Known rows, with every step that occurs:
k h: 0.189  0.224  1.961  -0.994  -1.232  1.294  -0.017  0.876  1.204  1.124  -1.733  0.507  -0.842  1.695  -3.184  -0.258  2.368  0.881  1.164  0.010  -0.052  0.267  0.132  1.630  1.307  -0.536  0.305
w k: 1.854  -0.812  1.420  -0.660  -2.078  0.655  -1.000  -0.050  1.015  1.165  -1.727  0.346  -0.090  1.446  -3.473  -1.301  2.099  0.501  1.087  -0.037  1.450  1.036  0.668  2.162  1.034  -1.390  -0.547
k g y z: 0.825  -0.813  2.188  1.390  -1.892  0.147  1.120  1.628  0.741  -0.031  -1.263  1.422  1.020  1.890  -3.300  -0.670  1.481  2.285  2.401  -0.049  1.794  0.775  0.653  1.903  2.403  -1.563  -0.137
c h: 0.166  0.998  1.008  -0.229  -1.316  1.085  -0.121  0.770  1.227  1.581  -0.273  0.428  -0.997  2.338  -3.271  -1.027  2.748  -1.016  1.433  0.555  1.704  -1.053  -0.247  2.558  1.586  -1.637  0.267
c h k y: -0.453  0.764  0.389  -0.126  -1.574  -0.287  -0.610  1.290  0.355  1.858  0.220  0.304  -0.251  1.273  -3.714  -1.457  2.115  0.243  0.644  -0.220  1.466  -0.417  0.157  1.925  1.406  -1.735  0.821
y w k: 1.939  -0.581  0.766  -0.336  -2.716  0.023  -1.391  -0.593  1.650  1.460  -2.151  0.890  -0.487  2.231  -4.200  -1.671  1.762  0.129  1.018  -0.903  2.101  1.495  1.879  3.463  0.955  -1.690  -0.693
c h k g y w: -1.465  0.818  1.156  0.117  -2.998  -1.010  -0.097  1.327  1.517  1.148  -1.109  0.118  1.123  3.611  -3.703  -1.054  2.042  0.518  1.820  -2.369  3.592  1.701  1.993  3.675  1.633  -2.143  -0.090
w k g: 1.314  -0.683  2.353  -0.518  -1.567  0.491  -0.861  0.000  0.645  0.957  -2.682  0.411  0.704  1.740  -2.699  -0.978  2.031  1.768  1.463  -0.654  0.968  1.286  1.740  1.799  1.300  -2.206  -0.981
e k g y w: 0.890  -0.053  2.924  1.128  -3.744  -2.250  -1.101  0.284  1.787  0.269  -1.803  1.765  1.386  3.700  -3.969  -0.456  0.825  0.939  1.634  -2.597  1.488  2.247  1.023  2.282  2.611  -2.655  -0.332
g y: 0.467  -0.054  1.939  0.283  -2.498  -0.345  0.301  1.484  1.161  0.560  -0.149  0.860  -0.066  2.131  -2.895  -0.764  1.770  0.449  1.907  -0.541  1.356  0.919  -0.571  2.281  1.362  -1.367  0.403
g y w k h c: 0.937  -0.489  2.373  -0.488  -2.894  0.155  0.018  0.121  2.159  -0.280  -1.161  -0.405  0.226  2.338  -5.575  -2.319  0.047  1.116  0.595  -2.322  1.235  2.967  1.028  4.336  0.929  -0.707  -0.462
k g: 0.549  0.038  2.309  0.043  -1.571  0.057  -0.216  0.972  0.638  1.177  -1.699  1.208  0.025  1.971  -1.792  -0.435  2.623  1.449  2.279  -0.255  0.334  0.134  0.818  0.970  1.506  -1.744  -0.287
j y z: 2.487  -0.253  -0.053  1.124  -2.101  0.252  1.494  0.048  1.508  0.844  -0.564  2.225  -0.893  0.500  -3.885  -0.693  3.235  1.729  1.932  1.378  1.485  0.112  -0.287  1.294  1.961  -1.297  -0.066
j y: 1.689  0.430  0.604  0.081  -2.384  -0.526  0.602  -0.054  1.726  1.262  -0.225  1.581  -1.315  1.371  -3.079  -0.333  3.544  0.893  1.911  0.339  0.693  0.370  -0.661  1.034  1.193  -1.684  -0.293
e k h: 1.249  -0.119  2.690  -0.771  -1.845  0.440  -1.136  -0.085  1.414  0.766  -2.439  0.772  0.460  1.816  -4.101  -0.253  1.666  0.773  0.451  -0.904  -0.252  1.008  -0.195  0.919  2.288  -1.081  0.294
z k h y: 1.145  -0.563  0.838  -1.188  -1.984  1.038  -1.630  0.840  1.724  1.346  -1.333  1.385  -1.493  2.306  -3.528  -0.974  2.828  1.223  1.447  1.115  -0.406  1.907  0.323  0.468  0.886  0.054  -0.419
e k: 2.046  -0.269  2.190  0.335  -2.731  -0.600  -1.425  0.079  0.948  0.977  -1.691  1.192  0.623  1.489  -3.582  -0.587  2.104  -0.080  1.403  -0.370  0.247  0.612  -0.512  0.985  2.030  -1.575  0.314
g y z k h: 0.793  -0.925  1.665  -0.132  -2.301  1.590  -0.181  0.743  0.567  0.872  -1.778  1.598  0.386  2.192  -4.737  -1.793  1.127  2.016  2.065  0.530  0.981  1.797  0.950  1.828  2.679  -0.073  -0.592
j e: 0.384  -0.417  0.450  -0.113  -3.078  0.213  0.093  0.044  1.357  0.281  -0.555  1.382  -0.138  2.459  -2.200  -1.176  3.286  -0.028  2.093  -0.024  0.136  0.734  -0.631  0.916  1.422  -0.191  0.680
w k y z: 2.656  -1.463  0.899  0.874  -0.944  0.529  -0.420  0.197  0.402  0.840  -0.994  1.555  0.144  0.432  -4.791  -2.125  0.944  2.103  0.556  0.895  1.351  0.111  1.012  2.261  2.264  -1.798  -0.127
c h y w k g: 0.952  0.248  -0.055  -0.038  -1.534  0.003  -1.070  0.127  2.966  0.640  -1.147  0.940  -0.668  3.480  -4.034  -1.272  2.247  0.506  0.629  -0.631  3.256  1.533  2.166  3.773  1.066  -2.702  -1.045
j y g: 1.864  0.847  -0.270  0.922  -1.892  -0.750  -0.159  0.482  1.608  1.548  -0.681  1.101  -0.706  1.034  -2.612  -0.986  3.301  2.127  1.417  -0.885  1.177  0.940  -0.963  1.498  1.211  -1.138  -1.079
g y w k h: 0.530  -0.410  2.056  -1.127  -2.320  0.350  -0.508  -0.038  2.414  0.337  -1.992  0.234  -0.108  3.170  -5.153  -1.413  0.302  1.241  0.227  -2.077  2.177  2.707  1.828  4.132  1.345  -1.443  -0.780

Rows:
0.847  0.396  0.783  0.851  -1.979  -1.352  -0.824  0.630  1.596  1.599  -0.160  2.279  -1.442  2.459  -3.959  -1.479  1.214  0.450  1.046  -0.499  0.488  -0.175  0.946  2.398  1.255  -1.654  0.415
k y w
1.431  -0.466  1.657  -0.197  -2.218  -0.248  -1.248  -0.460  1.554  1.102  -2.911  1.105  0.136  2.782  -3.546  -1.252  1.558  1.442  1.469  -1.506  1.930  1.863  2.856  2.851  1.297  -2.199  -1.280
y w k g
0.648  0.136  2.326  -0.519  -1.696  1.053  0.477  1.021  1.221  0.511  -0.946  -0.068  -0.574  0.731  -3.704  -1.130  1.828  0.751  1.370  -0.116  -0.867  0.476  -0.557  1.825  0.916  0.298  0.666
k h c
1.007  -0.453  2.183  -1.827  -1.076  1.652  -0.801  -0.230  1.453  0.829  -2.397  0.112  -0.291  1.431  -3.705  -0.887  1.642  1.456  0.372  -0.556  0.633  1.377  1.038  2.314  1.259  -0.898  -0.585
w k h
2.208  0.188  1.623  1.856  -1.587  -1.906  -2.359  0.966  0.497  1.273  -0.715  1.252  0.696  1.407  -3.635  -1.712  0.888  1.773  0.364  -1.617  0.009  0.602  -1.032  1.002  2.654  -1.787  -0.306
e k y g
2.379  -1.414  0.275  1.176  -1.979  0.439  -1.102  1.092  0.742  0.904  -1.839  2.678  -0.177  1.694  -3.083  -1.312  2.901  2.355  2.765  1.806  0.788  1.502  1.483  0.284  1.978  -0.641  -0.735
h y z k g
0.469  0.264  1.275  0.510  -3.147  -1.125  -0.330  1.046  1.936  0.813  -0.488  1.435  -0.472  3.119  -3.938  -1.139  1.435  -0.045  1.589  -1.371  1.997  1.328  0.611  3.412  1.280  -1.402  0.192
g y w
1.419  -0.407  -0.256  0.835  -1.485  1.136  -0.697  0.959  1.010  1.200  -0.955  1.922  -0.242  2.525  -3.775  -1.682  3.208  1.210  2.512  2.077  1.924  0.519  1.424  1.329  2.251  -1.327  -0.850
c h y z k g
0.426  -1.219  1.770  0.895  -2.725  -0.439  0.729  1.655  0.034  0.162  -1.876  0.714  1.948  1.133  -3.060  -0.564  1.965  2.563  2.056  -0.661  2.420  1.707  1.140  1.651  2.072  -1.032  0.377
h k g y z
0.365  -0.125  1.077  -0.030  -1.935  -0.995  -0.863  1.342  0.002  1.360  -0.423  0.844  -0.014  0.820  -2.890  -0.975  2.046  1.323  0.977  -0.368  0.254  0.516  0.132  0.887  1.005  -1.150  0.871
h k y
0.863  0.495  -0.250  0.151  -1.260  0.561  -0.387  1.390  2.307  0.977  0.745  0.906  -1.745  2.184  -3.395  -0.877  3.363  -0.551  0.894  1.317  1.861  -0.568  -0.798  2.235  0.814  -1.718  0.399
c h y
2.369  -1.271  0.467  0.614  -2.559  1.301  -0.787  0.299  -0.001  1.742  -2.119  2.175  0.128  1.414  -3.878  -1.995  2.402  0.905  2.799  1.740  0.812  0.526  1.106  1.153  2.097  -0.202  -0.391
y z k
1.638  -1.431  2.281  0.729  -1.962  0.521  0.561  0.510  0.613  -0.109  -2.138  0.833  1.562  1.589  -3.909  -1.248  1.034  2.701  1.851  -0.568  2.555  1.833  1.645  2.780  2.315  -2.150  -0.939
w k g y z
-1.496  0.720  1.685  -0.469  -2.385  -0.264  0.373  1.658  0.720  0.867  -0.773  -0.583  1.409  2.583  -2.881  -0.863  2.229  0.825  1.820  -1.593  2.899  1.160  0.551  2.410  1.624  -2.066  -0.036
c h k g y
1.361  -0.544  1.267  0.051  -3.189  -0.644  -0.884  0.085  1.936  0.686  -1.268  0.804  0.118  3.062  -4.591  -1.759  0.809  0.387  0.929  -1.747  2.849  2.197  1.717  4.184  1.247  -1.811  -0.776
g y w k
2.881  -1.732  -0.515  0.857  -2.375  0.732  -1.192  0.762  1.154  1.202  -1.082  2.374  -0.891  1.341  -3.864  -1.644  3.000  1.202  2.304  2.713  1.208  1.386  0.608  0.865  1.487  -0.046  -0.206
h y z k
2.523  -0.632  0.613  0.187  -2.693  1.119  0.892  -0.324  1.028  1.015  -1.274  1.581  -0.332  0.488  -5.079  -2.064  2.472  2.532  2.557  1.346  -0.420  1.749  0.279  0.902  2.098  0.454  -0.780
j y z k h c
0.984  -0.312  2.036  -0.909  -2.652  1.174  -0.892  0.337  0.525  1.385  -1.599  0.326  -0.230  1.443  -3.771  -2.249  2.066  0.899  2.431  0.262  -1.467  1.586  0.215  0.942  1.168  0.669  -0.312
z k h c
1.184  -0.166  1.118  0.230  -2.075  -0.412  -1.856  0.652  0.089  2.156  -0.317  2.055  -0.836  1.983  -3.469  -2.264  1.584  0.982  2.169  0.588  -0.712  0.344  0.554  0.441  1.647  -0.946  -0.544
z k y
1.666  -0.094  -0.935  -0.213  -1.900  0.268  -1.421  -0.075  2.933  0.949  -0.439  0.642  -1.317  3.113  -5.100  -1.735  2.345  -0.742  -0.011  0.086  3.349  1.150  1.207  4.190  0.540  -2.120  -0.465
c h y w k
-0.197  0.213  2.901  0.317  -2.128  -0.617  0.370  1.598  1.021  0.214  -0.979  0.899  0.617  2.520  -2.296  -0.566  1.643  1.632  2.296  -1.053  0.898  0.930  0.333  1.616  1.688  -1.992  -0.276
k g y
0.692  0.277  0.290  1.031  -1.623  -1.368  -1.520  1.856  -0.364  1.736  -0.756  0.202  0.493  0.672  -2.504  -1.813  1.959  2.560  0.644  -1.505  0.708  0.978  -0.225  1.408  1.201  -0.641  0.146
h k y g
1.588  -0.609  1.391  -0.215  -1.268  -0.136  -1.120  0.188  0.574  1.089  -0.591  0.763  -0.447  1.242  -3.998  -1.820  1.115  1.201  0.353  -0.117  0.319  0.543  0.442  1.895  1.173  -2.058  -0.404
w k y
-0.057  0.423  2.191  0.747  -2.654  -1.268  -0.043  1.251  1.718  0.599  -1.105  1.554  0.113  3.649  -3.097  -0.628  1.352  1.131  2.336  -1.891  1.767  1.466  1.449  2.602  1.632  -2.180  -0.426
k g y w
1.790  -0.085  2.299  0.835  -2.170  -1.648  -1.581  0.379  0.795  0.856  -0.455  1.821  0.431  1.472  -4.038  -0.970  0.920  0.576  0.798  -0.506  -0.499  0.185  -0.810  0.466  2.206  -2.021  0.531
e k y
0.154  -0.685  2.673  0.409  -3.911  -1.721  -0.217  -0.002  1.446  -0.894  -1.011  1.316  2.430  3.586  -2.730  -0.682  1.778  1.250  2.114  -2.367  0.350  2.623  -0.741  0.437  2.854  -1.581  -0.041
j e k g y
-0.435  -0.173  1.827  0.306  -3.589  -1.824  -0.323  1.286  1.232  0.710  -1.861  0.802  1.194  2.854  -2.900  -0.633  1.663  1.547  2.015  -2.626  2.270  2.539  2.075  2.727  1.157  -1.443  0.043
h k g y w
1.337  -0.767  1.366  -0.055  -3.882  -0.763  -0.827  -0.859  1.447  -0.163  -1.171  1.412  1.173  2.586  -3.212  -1.105  2.634  -0.123  1.484  -0.853  -0.050  1.464  -1.200  0.441  2.345  -0.649  0.692
j e k
0.181  -0.084  2.567  -0.169  -3.077  -0.193  -1.010  1.191  0.234  1.180  -1.594  1.244  0.808  3.093  -2.500  -1.531  1.706  1.746  3.235  -0.806  0.604  2.004  1.120  1.145  2.098  -1.488  -0.993
z k g y
2.608  -1.845  0.424  -0.480  -0.838  1.931  -0.136  0.223  2.041  -0.158  -1.759  0.863  -0.628  0.713  -4.754  -0.933  2.002  2.256  -0.173  1.384  1.676  1.800  0.922  2.347  1.392  -0.535  -0.203
w k h y z
1.497  -0.886  1.000  -1.337  -0.991  1.107  -0.794  0.396  2.399  0.181  -1.455  0.287  -1.151  1.368  -3.811  -0.437  2.220  1.633  -0.129  0.239  0.847  2.109  0.420  1.940  0.556  -0.811  -0.154
w k h y
0.235  -0.361  2.159  0.881  -4.666  -2.254  -0.666  -0.570  2.428  -0.676  -1.425  1.950  1.980  4.556  -3.631  -0.878  1.235  0.962  1.990  -3.028  1.030  3.100  0.576  1.761  2.935  -1.632  0.090
j e k g y w
1.814  -0.592  0.276  -0.423  -0.555  0.847  -1.756  0.807  2.106  0.355  -1.752  -0.358  -0.627  1.186  -3.419  -1.184  2.090  2.692  -0.587  -0.798  1.234  2.639  0.079  2.736  0.965  -0.569  -1.061
w k h y g
1.353  -1.180  1.958  0.442  -2.928  1.294  0.564  1.149  0.407  0.182  -1.201  0.490  0.701  1.245  -5.053  -2.591  0.687  1.909  2.580  0.675  0.043  2.166  0.135  2.074  2.220  0.828  -0.094
g y z k h c
1.891  -0.265  0.714  0.874  -0.736  -0.373  -1.898  0.826  0.315  1.327  -1.039  0.307  -0.024  1.060  -3.481  -2.377  1.011  2.562  0.199  -1.204  1.004  1.199  0.210  2.272  1.533  -1.467  -1.025
w k y g
1.862  -0.850  0.479  0.113  -2.124  -0.917  -1.499  0.188  2.571  0.337  -1.924  1.531  -0.589  2.825  -3.453  -0.843  2.168  1.576  0.890  -0.789  1.963  2.543  2.493  2.561  0.533  -1.991  -0.979
h y w k g
0.818  -0.026  0.368  -0.366  -1.585  0.165  -0.830  0.859  3.264  0.634  -0.879  1.671  -2.214  2.733  -4.100  -0.147  2.414  0.714  0.381  0.055  0.838  1.402  0.731  2.431  0.699  -0.520  0.488
k h y w
1.861  -0.674  1.685  -0.294  -1.699  -0.241  -1.346  0.531  2.538  0.136  -1.089  1.310  -0.390  1.674  -4.124  0.286  2.289  0.932  0.091  -0.018  -0.149  1.737  -0.792  0.700  1.551  -1.081  0.541
e k h y
1.419  0.269  0.451  1.154  -1.632  -0.727  -2.622  1.286  -0.245  2.162  -0.912  1.459  -0.450  1.773  -2.859  -2.905  1.414  2.225  1.748  -0.468  -0.333  0.989  0.115  1.035  2.002  -0.698  -1.207
z k y g
0.366  -0.148  -0.204  0.785  -1.276  0.415  0.117  1.366  0.159  1.387  -0.073  0.813  0.311  0.596  -4.576  -1.953  1.919  0.970  0.751  0.957  2.280  -0.772  0.316  2.135  1.985  -1.264  0.785
c h k y z
1.773  -1.271  0.986  0.844  -3.060  0.535  -0.420  0.994  0.248  1.054  -1.303  1.776  0.519  1.968  -4.309  -2.198  1.601  1.121  2.744  1.073  1.702  1.489  0.540  1.873  2.552  -0.573  -0.450
g y z k
1.492  -0.162  0.079  -0.206  -1.436  0.586  -2.424  1.212  1.413  1.384  -1.657  0.939  -0.919  2.121  -3.136  -1.625  2.588  2.241  1.129  0.012  0.081  2.540  0.205  1.059  1.368  0.443  -1.172
z k h y g
1.062  -0.435  1.356  -1.240  -1.717  1.078  -1.207  -0.746  2.115  1.196  -2.947  0.591  -0.544  2.613  -4.628  -1.295  1.285  0.965  0.145  -1.267  1.476  1.799  2.262  3.533  1.117  -1.153  -0.797
y w k h
1.239  -1.196  1.145  -0.453  -1.601  2.274  -0.609  0.112  0.269  1.478  -2.908  1.690  -0.359  1.503  -4.305  -1.536  1.927  1.706  2.107  1.546  0.317  0.947  1.329  1.285  2.426  0.460  -0.419
y z k h
-0.256  0.585  0.318  -0.853  -2.354  0.697  -0.365  0.931  0.692  1.865  -0.963  -0.395  0.081  1.629  -3.336  -1.040  3.344  -0.499  1.305  -0.049  2.464  0.046  0.276  2.199  1.103  -1.209  0.565
c h k
1.182  -1.166  0.463  1.112  -1.850  -0.380  -0.112  1.349  -0.222  1.001  -0.960  1.394  0.508  -0.090  -3.836  -1.277  1.909  1.950  0.939  0.770  1.122  0.192  0.546  1.190  1.812  -0.653  1.150
h k y z
